What can hang from each mark:
Q795: Q703 Q885
Q885: Q106 Q795 Q824
Q106: Q703 Q830 Q963
Q963: Q795
Q865: Q824
Q824: Q830
Q830: Q824

Known rows, with every way that one mark hangs from another:
{Q795 Q703}: [-0.62 -3.28 -0.01  1.01  0.76 -0.38 -2.39  0.35  0.19 -1.02  0.14  0.83
 -0.27 -0.50 -0.04  0.61 -0.57 -0.30  2.14 -1.10  1.48 -0.15 -1.07 -0.78
 -0.23 -0.44]
{Q795 {Q885 {Q106 Q703 Q830 Q963}}}: [-1.53 -1.85  0.46 -0.27 -0.60 -0.42 -3.64 -0.36  0.73 -0.63  0.46  3.08
 -0.80  0.09 -0.21  0.90 -0.96 -0.14  0.89 -0.97  0.68  0.29  0.22 -1.92
 -0.97 -2.00]
{Q885 {Q106 Q830 Q963} Q795}: [-2.07  1.77 -0.89  3.43  1.88 -0.06 -0.96  0.51 -0.08  0.60 -0.07  1.14
  0.05 -1.02  1.05  2.20 -0.72 -0.17  0.83  0.59  1.26 -1.21 -1.02 -1.03
 -2.63 -2.88]
{Q963 {Q795 Q703 {Q885 {Q824 Q830}}}}: [ 0.99 -0.72 -0.01  3.62 -2.69  0.47 -2.13 -0.33  0.76 -0.48 -1.29  1.75
 -0.28  2.04  0.56 -0.64 -0.23 -0.42  0.49 -1.93  0.87  0.07 -0.04  0.82
 -0.28 -0.92]
{Q830 Q824}: [-1.47 -2.48  0.36  5.92  3.00 -0.18 -3.29  0.03  1.29 -1.81  2.32 -0.99
  0.88  0.24  0.70  1.89  1.20 -0.75  0.87 -0.30  1.31  0.82 -1.01 -2.41
 -1.92  1.84]
{Q795 Q703 {Q885 Q106 Q824}}: [-1.04 -0.97  1.80 -5.29 -1.60 -0.09 -1.56 -0.41  1.49 -0.53 -1.77  4.25
 -0.83 -0.61  0.23  0.39 -2.22 -0.59  2.16 -1.06  0.93 -0.01 -0.54  0.22
  0.88 -2.25]
{Q963 {Q795 {Q885 Q824}}}: [ 1.09  1.15 -0.44  4.60 -2.15  0.91 -3.07 -0.22  0.64 -0.51 -0.30 -0.27
  0.88  1.48  0.57  0.15  0.16 -0.20  0.20 -1.22  0.60 -0.23  0.44  0.36
 -1.17 -0.52]
{Q106 Q830}: [-1.68 -2.06  0.08  2.94  2.00 -1.22 -2.08  1.07 -0.53 -0.40  3.00  0.45
  0.60  0.74 -0.12  1.70 -0.21 -0.31 -0.31 -1.73  1.32  0.38 -0.41 -2.60
 -2.50 -0.69]
{Q885 {Q106 Q703} Q795 {Q824 Q830}}: [-1.32  4.02 -0.78  0.97  3.09 -0.78  5.23  1.02  1.78  0.65 -4.13  5.99
 -0.39  0.10  1.40  1.04 -2.02 -0.38 -1.69  0.91  0.41 -2.20 -0.86  0.07
 -0.59 -2.23]
{Q963 {Q795 Q885}}: [ 1.17  0.08 -0.57  6.67 -2.23  0.97 -3.56 -0.34  0.45 -0.90  0.53 -0.69
  0.78  1.37  0.28  0.14  1.25  0.17  0.66 -0.93  0.91  0.04  0.23 -0.32
 -1.27 -0.61]
{Q885 {Q795 Q703}}: [-0.53 -0.28 -0.09  1.62  0.84  0.12 -0.22  0.61  0.52 -0.46 -1.36  1.34
  0.25 -1.42  0.56  1.11  0.13  0.09  1.37  0.03  1.82 -1.25 -1.53 -0.42
 -0.33 -0.87]
{Q963 Q795}: [ 1.02  0.50 -1.91  8.74 -0.33  0.73 -3.04  0.21 -0.02 -0.65  0.89 -2.06
  0.99  1.33  0.54  0.57  1.19  0.10  0.69 -0.62  0.88 -0.35 -0.06 -0.18
 -2.16 -0.27]
{Q795 {Q885 Q824}}: [-0.17  0.22  1.44 -1.57 -0.35  0.16 -2.25  0.11  1.40 -0.85 -0.59  2.54
  1.13 -0.17  0.28  0.40 -0.83 -0.61  0.22 -1.21  0.52 -0.03  0.09 -1.05
 -0.24 -0.31]
{Q795 Q703 Q885}: [-0.36 -3.73  1.65 -2.54 -1.96  0.02 -3.28 -0.46  1.02 -1.31 -0.29  3.01
 -0.56 -0.56 -0.43 -0.03 -0.43 -0.24  2.30 -1.56  1.50  0.51 -0.63 -1.04
  0.90 -1.12]
{Q963 {Q795 Q703 Q885}}: [ 0.97 -1.63 -0.30  3.95 -3.28  0.78 -3.72 -0.60  0.39 -0.87 -0.15  0.06
 -0.36  1.26  0.14 -0.15  0.48  0.10  1.65 -1.46  1.23  0.20 -0.10  0.40
 -0.42 -1.05]
{Q963 {Q795 Q703 {Q885 Q824}}}: [ 0.89 -0.58 -0.12  1.99 -3.13  0.62 -3.34 -0.41  0.53 -0.52 -1.09  0.52
 -0.18  1.35  0.45 -0.12 -0.53 -0.25  1.10 -1.75  0.87 -0.05  0.08  1.06
 -0.28 -0.90]
{Q865 Q824}: [ 0.05  0.27 -0.57  1.70  3.05 -1.30 -3.74  1.27 -0.40 -0.46  1.20 -1.04
  3.15  2.09  1.37  2.50 -0.71  0.68  0.70  0.75  1.05 -0.62  0.04 -1.87
 -1.20  0.69]
{Q795 Q703 {Q885 Q106 {Q824 Q830}}}: [-0.91 -1.12  1.85 -3.23 -1.01 -0.31  0.30 -0.27  1.78 -0.51 -2.28  6.06
 -1.01  0.29  0.33 -0.30 -1.78 -0.81  1.32 -1.21  1.00  0.13 -0.63 -0.16
  0.92 -2.35]
{Q795 Q703 {Q885 Q106}}: [-0.99 -2.40  1.52 -2.67 -1.79  0.01 -2.00 -0.59  1.25 -1.01 -0.47  3.69
 -1.04 -0.89 -0.27  0.42 -0.69 -0.09  2.84 -0.59  1.45  0.32 -0.80 -0.87
  0.78 -2.45]

Rows:
[-2.64 -0.78  0.20  3.74  2.75 -0.89 -1.02  0.39  0.64 -0.50  2.85  1.01
 -0.09  0.28  0.45  2.58 -0.17 -0.40  0.83  0.06  1.31  0.56 -0.81 -2.32
 -2.60 -1.66] => {Q885 {Q106 {Q830 Q824}}}
[-1.97 -4.90 -2.09  5.37  0.38 -1.18 -7.37 -0.17 -0.66 -0.47  1.79 -1.20
 -1.72  2.73  0.50  1.48 -1.29 -0.64 -0.61 -2.86  0.42  0.69  0.51 -1.25
 -3.18  0.89] => {Q106 Q703 {Q830 Q824} {Q963 Q795}}
[-2.02 -4.46 -1.69  1.24  1.57 -1.57 -5.96  0.63 -1.04 -0.18  1.14  0.81
 -1.21  1.16 -0.14  1.06 -2.14 -0.43 -0.37 -2.73  0.30 -0.11  0.40 -1.95
 -2.47 -0.14] => {Q106 Q703 Q830 Q963}
[-1.61 -3.52  1.41 -2.74 -1.93 -0.26 -4.13 -0.64  0.55 -0.57  0.01  3.42
 -1.50 -0.26 -0.18  0.46 -1.45 -0.41  2.67 -1.58  1.32  0.64 -0.53 -0.91
 -0.06 -2.68] => {Q795 Q703 {Q885 {Q106 Q830 Q963}}}
[-2.21  1.83 -0.64 -0.20  2.53 -0.68 -2.35  0.70 -0.06  0.73 -0.12  1.30
  0.28  0.21  1.15  1.72 -3.12 -1.17  0.23 -1.04  0.07 -0.65 -0.04 -0.25
 -2.80 -1.94] => {Q885 {Q106 Q830 Q963} Q824}
[ 0.25  1.57 -0.26  3.89 -2.07  0.54 -2.28 -0.20  0.49 -0.10  0.15  0.50
  0.34  1.62  0.62  0.73 -0.28 -0.19  0.23 -1.05  0.59 -0.04  0.45  0.27
 -1.61 -1.74] => {Q963 {Q795 {Q885 {Q106 Q830} Q824}}}
[-0.33 -2.43  2.01 -3.00 -1.27 -0.38 -0.92 -0.08  1.58 -0.77 -2.09  5.37
 -0.52  0.56  0.19 -0.79 -1.46 -0.90  0.64 -2.12  1.01  0.24 -0.60 -0.41
  1.07 -0.92] => {Q795 Q703 {Q885 {Q824 Q830}}}
[-2.82 -5.17 -0.17  1.36  2.35 -2.23 -2.65  0.59  0.22 -0.97  2.67  1.45
 -1.35  1.43 -0.24  2.27 -1.01 -0.33 -1.02 -2.04  1.04  0.89 -0.12 -2.92
 -1.96  0.86] => {Q106 Q703 {Q830 Q824}}
[ 0.23 -1.78 -2.31  3.11 -1.23  0.25 -6.77 -0.43 -0.03 -0.54 -1.74  0.08
 -0.77  1.35  0.45 -0.24 -1.63 -0.23  0.28 -1.90 -0.29 -0.68  0.92  0.33
 -1.29  0.32] => {Q106 Q703 {Q963 {Q795 {Q885 Q824}}}}
[-0.57  1.87  0.29 -2.59  1.10 -0.10  0.78  0.92  0.75  0.22 -3.04  2.28
  0.48 -1.17  1.23  1.07 -2.03 -0.63  0.30 -0.58  1.09 -1.81 -1.10  1.01
 -0.17 -0.59] => {Q885 {Q795 Q703} Q824}
[-1.38  1.38 -1.53  2.08  3.30 -0.74  0.02  0.54  1.10  0.33 -2.87  4.62
 -0.47  1.21  1.18  0.23 -2.85 -1.09 -0.70 -0.49 -0.41 -1.13 -0.12 -0.19
 -1.46 -1.38] => {Q885 {Q106 Q703 Q963} {Q824 Q830}}
[-0.22  3.42 -0.07  3.10  2.91 -0.26  3.64  1.31  1.34  0.31 -3.12  4.09
  1.40  0.35  1.58  0.45 -0.67 -0.86 -2.05 -0.18  0.83 -1.76 -1.06 -0.21
 -0.96 -0.39] => {Q885 Q795 {Q824 Q830}}
[-0.86 -3.33 -0.74  3.57 -2.06 -0.14 -7.37 -0.27 -1.10 -0.03  1.36 -0.61
 -0.73  1.94  0.34  0.41 -0.88 -0.64  0.86 -3.13  0.87  0.54  0.23 -0.56
 -2.49 -1.17] => {Q106 Q830 {Q963 {Q795 Q703 Q885}}}
[-1.69 -1.60  2.19 -6.02 -1.75 -0.62 -1.51 -0.19  0.97 -0.21 -0.88  4.69
 -1.21 -0.06  0.10  0.81 -2.61 -0.67  1.55 -1.73  1.08  0.36 -0.35 -0.19
  0.46 -2.67] => {Q795 Q703 {Q885 {Q106 Q830} Q824}}
[-1.87 -2.13  1.23 -0.39 -0.18 -0.65 -1.93 -0.34  1.38 -1.02  1.28  3.35
 -0.81  0.22 -0.28  1.49 -0.47 -0.12  0.66 -0.61  1.01  0.79 -0.09 -2.36
 -0.69 -1.57] => {Q795 {Q885 {Q106 Q703 {Q830 Q824}}}}
[-2.80  0.08 -0.25  1.67  2.24 -1.24  1.53  0.53  0.87  0.03  0.25  2.60
 -1.23 -0.45  0.62  3.00 -0.74  0.20 -0.08  0.80  1.44 -0.70 -1.00 -1.60
 -1.71 -2.04] => {Q885 {Q106 Q703 {Q830 Q824}} Q795}
[ 0.12 -2.32 -3.30  6.01 -0.04  0.13 -6.82 -0.16 -0.50 -0.61 -0.98 -1.35
 -0.69  1.24  0.37  0.06 -0.85 -0.05  0.62 -1.46 -0.09 -0.81  0.58 -0.02
 -1.93  0.53] => {Q106 Q703 {Q963 Q795}}
[-1.66 -3.13 -1.33  8.02  0.58 -0.36 -7.44 -0.13 -0.80 -0.45  3.02 -2.62
 -0.11  2.40  0.97  1.50  0.00 -1.01  0.13 -2.47  0.86  0.98 -0.05 -1.35
 -3.97  0.65] => {Q106 {Q830 Q824} {Q963 Q795}}
[-1.10  5.24 -0.07  2.70  3.22 -0.12  5.15  1.06  1.77  0.76 -3.24  5.09
  0.70 -0.15  1.73  1.06 -1.18 -0.69 -1.19  1.18  0.75 -1.95 -1.22  0.07
 -1.18 -2.40] => {Q885 Q106 Q795 {Q824 Q830}}
[-0.88  0.65  0.86 -2.79 -0.23 -0.17 -1.20 -0.12  1.65 -0.60 -1.42  4.05
 -0.11 -0.34  0.18  0.83 -1.76 -0.26  0.42 -0.45  0.29 -0.35  0.28 -0.84
  0.06 -1.56] => {Q795 {Q885 {Q106 Q703} Q824}}
[-1.13  2.68 -0.91  4.00  3.46 -0.22  0.06  0.59  1.02  0.37 -2.03  3.39
  0.61  0.91  1.52  0.21 -1.97 -1.35 -0.30 -0.20 -0.10 -0.99 -0.47 -0.28
 -2.09 -1.56] => {Q885 {Q106 Q963} {Q824 Q830}}
[-1.17  2.84 -1.42  4.62  2.03  0.81 -0.98  0.25  0.48  0.07 -1.34  0.74
  0.58 -1.78  1.25  1.70 -0.13  0.01  1.74  1.53  1.03 -1.71 -1.16 -0.56
 -1.92 -2.31] => {Q885 {Q106 Q963} Q795}
[-1.44  3.19 -0.66 -1.98  1.26  0.32 -0.36  0.36  0.64  0.83 -3.78  2.37
 -0.27 -1.59  1.77  1.34 -3.06 -0.82  1.50  0.38  0.69 -2.13 -1.12  1.63
 -0.87 -2.37] => {Q885 {Q106 Q963} {Q795 Q703} Q824}
[-2.93 -2.44 -1.10  2.69  2.52 -1.09 -3.69  0.04  0.20 -0.44  1.60  1.01
 -1.32  0.62  0.42  2.12 -1.50 -0.45  0.75 -0.61  0.56  0.22 -0.24 -1.91
 -2.56 -1.25] => {Q885 {Q106 Q703 {Q830 Q824} Q963}}
[-1.04 -1.31  1.29 -4.78 -1.76  0.19 -3.43 -0.62  1.15 -0.42 -2.12  3.75
 -0.93 -0.63  0.43  0.13 -2.52 -0.85  2.39 -1.35  0.70 -0.05 -0.37  0.42
  0.47 -2.11] => {Q795 Q703 {Q885 {Q106 Q963} Q824}}
[ 0.37 -1.72 -2.29  6.72 -0.49  0.92 -6.91 -0.24 -0.63 -0.55 -0.26 -2.13
  0.19  0.67  0.76 -0.10 -0.20 -0.52  1.98 -1.50  0.63 -0.48 -0.20  0.41
 -2.10 -0.09] => {Q106 {Q963 {Q795 Q703}}}
[-1.26  4.93 -0.99  0.51  2.29  0.57 -0.06  0.54  0.79  0.82 -3.21  1.68
  0.79 -1.45  1.92  1.70 -2.34 -0.71  0.51  0.92  0.32 -2.30 -0.79  0.91
 -1.76 -2.09] => {Q885 {Q106 Q963} Q795 Q824}
[-2.29  0.12 -0.67  0.76  0.83 -0.31 -1.27  0.32 -0.14  0.64 -0.76  1.86
 -1.08 -1.11  0.94  1.84 -1.39 -0.19  1.76  0.03  1.57 -1.10 -1.33 -0.35
 -1.71 -3.25] => {Q885 {Q106 Q830 Q963} {Q795 Q703}}
[-1.56 -0.06  1.20 -3.66 -0.41 -0.82 -0.97  0.05  1.27 -0.26 -0.30  4.21
 -0.44  0.18  0.01  1.26 -2.13 -0.39 -0.08 -1.10  0.44  0.02  0.35 -1.18
 -0.46 -1.95] => {Q795 {Q885 {Q106 Q703 Q830} Q824}}
[-0.82 -0.91  0.76 -0.15 -0.44 -0.05 -1.76 -0.34  1.45 -1.07 -0.14  3.32
 -0.30 -0.50 -0.30  0.83 -0.21  0.23  1.24  0.01  0.81  0.06 -0.04 -1.85
 -0.10 -1.76] => {Q795 {Q885 {Q106 Q703}}}
[-1.37  1.98 -1.23  1.96  1.98 -0.24  1.89  0.56  1.05 -0.09 -1.67  2.61
 -0.51 -1.58  0.55  1.99 -0.51  0.60  0.73  1.74  1.09 -1.80 -0.96 -0.76
 -0.84 -2.33] => {Q885 {Q106 Q703} Q795}
[ 0.44 -2.00 -1.38  5.13 -1.85  1.10 -7.36 -0.64 -0.20 -0.69 -0.48 -1.15
 -0.01  0.75  0.64 -0.39 -0.15 -0.48  2.04 -1.76  0.62 -0.10 -0.02  0.21
 -1.56 -0.34] => {Q106 {Q963 {Q795 Q703 Q885}}}
[-1.47  4.16 -0.85 -1.93  2.24 -0.49  2.85  0.85  1.32  0.65 -3.51  3.49
 -0.22 -1.29  1.24  1.98 -2.70 -0.11 -0.30  1.11  0.43 -2.34 -0.47  0.65
 -0.64 -2.08] => {Q885 {Q106 Q703} Q795 Q824}
[-1.41  0.87  1.58 -2.53 -0.26 -0.30 -1.21  0.09  1.15 -0.22  0.13  3.48
  0.37  0.07  0.25  1.26 -1.60 -0.54  0.18 -0.97  0.61  0.13  0.10 -1.22
 -0.81 -2.11] => {Q795 {Q885 {Q106 Q830} Q824}}
[-1.29  1.51 -0.30  1.33  1.16  0.27  1.66  0.35  0.88  0.03 -1.61  2.32
 -0.44 -1.88  0.75  1.78 -0.38  0.24  2.18  1.44  1.74 -1.42 -1.64 -0.06
 -0.46 -2.95] => {Q885 Q106 {Q795 Q703}}
[-0.78  2.50 -1.62  1.80  0.82  0.47 -3.12  0.08  0.31  0.44 -1.80  0.38
  0.15  0.28  1.41  0.89 -2.65 -0.93  1.45 -0.48 -0.10 -1.12 -0.05  1.39
 -1.88 -1.76] => {Q885 {Q106 {Q963 {Q795 Q703}}} Q824}
[-0.48 -2.26  1.88 -5.05 -1.81 -0.17 -2.73 -0.23  1.23 -0.84 -1.64  3.70
 -0.39 -0.32  0.08 -0.08 -1.89 -0.72  1.50 -2.01  1.00  0.04 -0.36 -0.05
  1.08 -0.77] => {Q795 Q703 {Q885 Q824}}
[-0.64  1.60  1.20 -1.61 -0.11  0.29 -1.03 -0.08  1.61 -0.56 -0.74  3.35
  0.67 -0.52  0.41  0.87 -1.15 -0.48  0.81 -0.25  0.52 -0.19 -0.01 -0.78
 -0.36 -1.69] => {Q795 {Q885 Q106 Q824}}
[-2.79 -0.36  0.60  0.76  1.40 -0.82  1.01  0.32  0.72  0.03  0.43  2.41
 -1.19 -0.76  0.84  2.70 -0.64 -0.15  1.28  0.47  2.05 -0.43 -1.71 -0.91
 -1.38 -2.63] => {Q885 {Q106 {Q830 Q824}} {Q795 Q703}}
[-1.56  1.55 -1.72 -0.92  2.51 -0.50 -2.37  0.39  0.67  0.21 -2.18  1.93
 -0.34 -0.19  1.01  1.19 -3.44 -0.79  0.61 -0.26 -0.44 -1.40  0.18  0.31
 -1.54 -1.25] => {Q885 {Q106 Q703 Q963} Q824}
